Each row was made from one small tree. The marks that hang from a mark follow it in brackets, in alphabetical order. Every link used is in the known rows. Write each row's tree.
In the rows, 128 means zero.
Known rows
K(P(H N)): [126  87 133 172 164 107 173 160  71 140  66 111 158 129 142 125 131  87]
H(P(B G)): [123 115 163 157 162 115 153 173  83 135  93 117 150 116 138 147 141 126]
K(P(X)): [129  98 120 125 166 102 147 148 101 135  73 115 176 150 127 131 158 106]
H(P(B G N)): [114 113 166 192 145 112 164 178  77 142  85 101 142 115 144 144 134 113]
T(P): [121  97 128 149 149 105 143 152  96 165  84 125 151 129 140 128 136 106]
H(P(N X)): [121 104 114 204 141 110 155 152  97 142  63  83 162 138 144 137 157 104]
T(P(B G H J N)): [ 97 115 163 186 158 116 143 179  68 198  78 119 138 101 152 151 107 109]
Z(P(B G)): [106  95 166 126 135  98 152 175  77 183 105 135 151 120 138 145 131 111]
T(P(B J X)): [108 118 124 137 171 113 119 153 106 191  77 123 154 126 136 152 147 126]
H(P(G N X)): [114 112 142 207 131 108 154 166  89 144  72  83 164 133 144 141 145 108]
Z(P(H J N X)): [104  87 111 182 146 107 140 155  82 207  68 101 169 128 152 145 135  94]
N(P): [138  71 132 139 168 107 140 164 102 154  73 123 163 127 132 113 150 103]
F(B): [126  86 148 162 138 127 143 136  96 128  88 103 141 119 143 153 156 111]
P(B G H J X): [100 117 154 159 168 132 116 176  85 168  75 127 157 105 140 176 133 111]
P(B H J N X): [ 98 106 124 201 159 132 131 165  89 175  53 107 144 110 147 166 138  90]
H(P(B G J X)): [118 127 148 153 179 120 122 168  97 154  85 106 165 121 138 160 152 139]
X(P(G H N)): [118  94 144 201 105 107 167 176  58 135  77 110 146 140 141 148 109  93]
K(P(B G)): [122 107 173 112 170 104 156 175  80 135  94 133 157 126 128 138 136 115]
Z(P(J N)): [114  83 129 160 146 102 133 162  90 191  90 108 157 127 148 133 135  97]
X(P(G N)): [119  96 149 183  98 102 157 176  74 128  87 107 145 148 135 142 120  98]
N(P(B G H J X)): [115  96 150 146 188 119 124 180  89 189  64 125 170 110 135 145 137 123]

Which tree is each row?
[112 107 153 184 135 117 146 184  61 152  81 117 139 126 140 163 108 111] : X(P(B G H J N))
[125  90 144 137 174 111 108 175 108 175  73 113 180 127 132 130 148 120] : N(P(G J X))
[ 95 109 124 198 136 108 166 157  78 197  55 112 143 122 147 149 130  98] : T(P(B H N X))
[128  94 120 173 132 111 132 164  90 136  82 105 147 148 136 144 131 104] : X(P(J N))
[109 125 151 189 161 118 134 174  92 161  77  90 157 119 143 158 145 125] : H(P(B G J N X))
[108  96 110 212 152 129 124 158  93 166  52  96 158 120 151 154 139  81] : P(H J N X)
[112  83 110 156 139 101 154 148  82 190  73 119 172 134 143 142 143  98] : Z(P(H X))
[106  91 164 219 119 120 161 180  64 144  73 109 143 108 152 142 112  70] : P(G H N)
[114 113 125 196 147 114 161 158  95 150  64  92 150 130 141 147 157 112] : H(P(B N X))
[114 110 158 166 128 111 136 184  77 145  91 114 137 136 134 158 118 116] : X(P(B G J N))
[120 100 135 150 192 137 123 166  86 154  78 139 141  98 143 160 134 104] : P(B H J)
[119 103 152 157 129 112 161 177  60 134  86 134 143 132 133 159 116 114] : X(P(B G H))
[124 110 153 192 163 118 132 174  87 144  87  90 158 118 149 140 134 116] : H(P(G J N))
[108 100 143 181 131 120 141 167  81 147  69 118 166 122 141 155 134  89] : P(G H X)
[131 105 143 101 204 113 131 162  96 143  89 131 158 126 129 140 147 122] : K(P(B J))
[107  98 159 135 167 111 137 177  67 199  98 135 157 106 146 154 120 116] : Z(P(B G H J))
[121 106 156 139 122 106 151 177  76 128  97 131 142 142 126 155 126 118] : X(P(B G))
[ 98  96 163 170 149 109 148 182  62 207  90 120 148 105 152 153 112 103] : Z(P(B G H J N))
[121 102 130 164 138 113 137 169  86 143  83 114 136 140 134 154 130 111] : X(P(B J N))
[124  86 116 200 115 110 168 162  67 134  68 109 144 144 141 143 121  89] : X(P(H N))
[123 111 155 130 146 113 125 178  83 137 100 130 146 136 128 161 126 128] : X(P(B G J))
[ 91 124 155 173 142 109 129 174  92 201  77 107 148 121 143 154 128 116] : T(P(B G J N X))
[133 112 150 157 181 120 121 168  93 137  96 106 166 119 143 142 142 129] : H(P(G J))
[126  95 124 156 139 114 163 163  70 133  78 134 141 137 131 155 128 110] : X(P(B H))
[116 117 123 187 171 120 135 159 102 159  68  90 154 125 143 153 156 122] : H(P(B J N X))
[105 109 138 174 137 106 148 160  79 182  71 118 165 125 144 145 125 107] : T(P(G H X))
